Each row was made from one small tree. Brackets hold a mark, then the marks that hang from it, in alphabetical order. Every link used is in the known rows. Write each row's tree.
Known rows:
[rorev lemov [tigal rilon somigam]]: [-1.00  1.14 -0.88  3.30 -1.19  1.25  0.24 -0.22 -1.52  4.34 -3.24  1.35
 -3.24 -4.87 -3.96 -1.02]
[somigam [tigal rilon]]: [-2.85 -2.28  1.74  2.31  1.61  2.89 -5.28 -0.68  0.21 -2.77  5.23 -4.24
 -0.35 -1.08 -0.50  2.66]
[lemov rorev]: [-1.21 -2.75  4.19 -3.65 -0.40  1.77 -2.04  1.74  0.91 -4.85  2.55 -2.82
  0.23  1.34  3.89  1.84]
[lemov [rorev [tigal somigam]]]: [ 0.49 -1.81  4.08 -1.60 -0.32  0.83  1.04  0.96 -0.57 -1.85  0.79  1.13
  1.38 -0.56  3.27  0.20]
[tigal rilon]: [-4.60 -1.85  1.66  1.20  0.14  3.68 -6.85 -0.93  0.84 -2.64  1.53 -3.69
 -3.00  0.04 -0.98  2.31]
[somigam [tigal rorev]]: [-0.22 -1.31  0.83  1.30  0.72  4.07 -2.93  0.45  1.31 -4.51  2.98 -4.01
  1.83  0.45  0.92  2.44]
[dupoto rilon rorev]: [ 0.97 -1.75 -2.65 -4.27 -0.73 -0.09  1.54  0.66  0.31 -3.05  0.25 -1.66
 -2.04 -0.39 -2.61 -0.43]
[rorev dupoto]: [-2.98 -1.12 -2.51 -0.73 -1.09  4.29 -0.93  0.29  0.94 -3.41  0.06 -1.57
 -1.59 -0.53  1.25  0.23]
[rorev [dupoto rilon] lemov tigal]: [ 2.08  0.66 -7.13 -1.89 -1.71 -0.52  7.73  3.18 -2.67  1.00 -2.67  2.05
 -4.87 -4.79 -6.63 -3.50]
[lokav [tigal rilon]]: [-3.58 -3.78  3.14  1.99 -0.88  2.84 -8.07  1.35 -0.81 -3.74  4.95 -5.09
 -0.45  1.46 -1.07  3.58]
[lokav [tigal [rilon dupoto] [rorev lemov] somigam]]: [ 0.06  3.20  1.47  4.89  0.98 -2.03 -5.51 -0.76  0.26  3.45 -1.83 -1.16
  2.51  4.40 -0.62  2.84]
[lokav [tigal [rilon [dupoto rorev]] somigam]]: [-0.53  0.18  2.38  2.13  0.86 -1.81 -4.78 -2.48 -0.24  1.10  2.41 -1.19
  3.66  4.43  1.28  2.42]
[rilon [dupoto rorev]]: [ 1.35 -0.23 -0.06 -4.55 -0.99  0.52  0.83 -1.50  1.41 -3.14  1.83 -1.49
  1.15  1.81  1.34 -1.15]
[rorev [tigal somigam]]: [-1.24 -1.90  1.11  0.59 -2.47  4.90 -0.45  0.09 -1.05 -1.80 -0.53  0.31
 -0.57 -4.51 -0.33 -0.83]
[lemov [rorev [dupoto rilon]]]: [-0.09 -1.08 -0.57 -3.89  1.84 -2.48  2.08  1.86  0.26 -2.88  0.90  0.21
 -0.67  3.05  1.74  1.06]
[lokav [tigal [rilon [dupoto [rorev lemov]]] somigam]]: [ 0.75  2.01  1.07  2.23 -0.10 -3.01 -2.38 -1.26 -0.76  4.01  0.37 -0.58
  2.21  2.58 -0.20  1.24]
[rorev [dupoto rilon] lemov [tigal somigam]]: [ 1.56  2.45 -6.39  0.48 -1.08 -1.40  7.29  1.36 -2.60  4.29 -5.51  4.11
 -3.33 -5.42 -4.97 -3.32]
[rorev lemov tigal]: [ 0.96 -1.41 -1.37 -1.70 -4.23  3.79  3.42  3.19 -1.98 -1.17 -0.81 -0.97
 -3.96 -6.85 -4.11 -2.69]
[dupoto [rilon [tigal somigam]] rorev]: [ 1.42 -0.74 -1.33 -1.91  0.04 -3.18  3.38 -0.32  0.36  1.52 -0.57  3.06
  0.51 -2.46  0.67 -2.59]

Write each row's tree:
[ 0.62  0.43  4.44 -0.40  2.47 -3.03 -0.44 -1.84 -0.27  0.50  1.36  2.33
  1.89  3.20  2.45  0.76]  [lemov [rorev [tigal [rilon dupoto] somigam]]]
[ 2.79  0.82 -2.67 -1.19 -2.98  0.75  6.23  0.21 -1.07  3.32 -3.56  1.83
 -0.98 -4.31 -1.98 -2.90]  [dupoto [rorev lemov [tigal somigam]]]
[-0.50 -0.95 -0.02 -0.87  2.96 -1.69  1.92  0.15 -0.33 -0.96  1.93  1.52
 -0.40  3.94  1.07  0.98]  [lemov [rorev dupoto [tigal rilon]]]
[ 3.13 -0.86 -3.44 -3.26 -3.43  1.41  6.71  1.81 -1.13  0.41 -1.19  0.05
 -2.18 -3.96 -3.41 -3.08]  [dupoto [rorev lemov tigal]]
[ 4.09  2.25 -2.06 -2.68 -2.05 -1.37  6.39 -1.02 -0.87  2.65 -2.19  2.54
  0.85 -2.11 -1.03 -3.77]  [rilon [dupoto [rorev lemov [tigal somigam]]]]
[ 1.18  0.41 -0.74  1.38 -0.27  2.66 -0.32  1.71  0.60 -1.17  0.20 -3.50
  0.43 -1.80 -0.90  1.27]  [somigam [tigal [rorev lemov]]]
[-3.71  3.98 -2.03  6.07  4.10  0.85 -5.15 -3.88  2.71  3.34 -5.20  1.15
  0.48  5.69  1.36  3.56]  [tigal rilon [rorev dupoto] somigam]
[-2.66 -0.38  3.92  3.35  0.19  0.27 -7.72 -1.43 -0.50 -0.15  2.94 -2.07
  2.59  2.71  1.25  2.82]  [lokav [tigal [rilon dupoto] somigam]]
[-0.04 -1.73  1.90 -0.20  0.39 -1.18 -4.16 -0.47 -0.22 -2.08  5.25 -2.97
  2.10  4.84 -0.34  2.08]  [lokav [tigal [rilon [dupoto rorev]]]]
[-0.80 -0.25 -1.69  0.70  0.93  0.72  0.98  0.83  2.00 -1.38 -0.32  1.62
  0.95  1.25  3.28 -0.86]  [rilon [tigal [rorev dupoto]]]
[-0.69  5.93 -0.06  4.39  2.46 -2.06 -3.99 -3.28  1.84  5.43 -5.93  0.99
  0.36  3.12 -0.58  1.49]  [tigal [rilon dupoto] [rorev lemov] somigam]
[ 1.59  1.57 -2.65  1.17 -0.80 -0.80  3.88 -1.35 -0.91  5.20 -3.24  2.12
 -1.96 -2.26 -3.38 -1.67]  [dupoto [rorev lemov [tigal rilon somigam]]]
[ 2.31 -1.02  0.31 -4.37 -0.55 -2.37  3.64 -0.73  1.12 -1.44  3.55  1.86
  2.42 -0.02  3.47 -3.66]  [rilon [dupoto rorev] tigal]
[ 1.85  3.75  0.78  1.10 -0.03 -2.98  1.42 -0.55  1.31  3.67 -3.26  3.54
  2.65 -0.98  3.20 -2.89]  [rilon dupoto [tigal [rorev lemov] somigam]]
[-0.47  0.13  0.20  0.90  0.96 -1.47 -0.81  0.36  0.88  0.19 -2.05  2.02
  0.44 -1.34  0.59 -0.59]  [dupoto [rilon [tigal rorev somigam]]]
[ 0.40 -1.46 -0.09 -3.59  2.28 -4.55  3.94  2.25  0.25 -1.57  2.08  2.45
  0.49  1.88  3.35 -0.95]  [lemov [rorev [dupoto [rilon tigal]]]]
[-0.90 -0.94  4.21  0.86  1.89 -0.96 -1.29 -0.66 -0.48  0.23  0.88  1.44
  0.39  1.49  1.95  1.60]  [lemov [rorev [tigal rilon somigam]]]
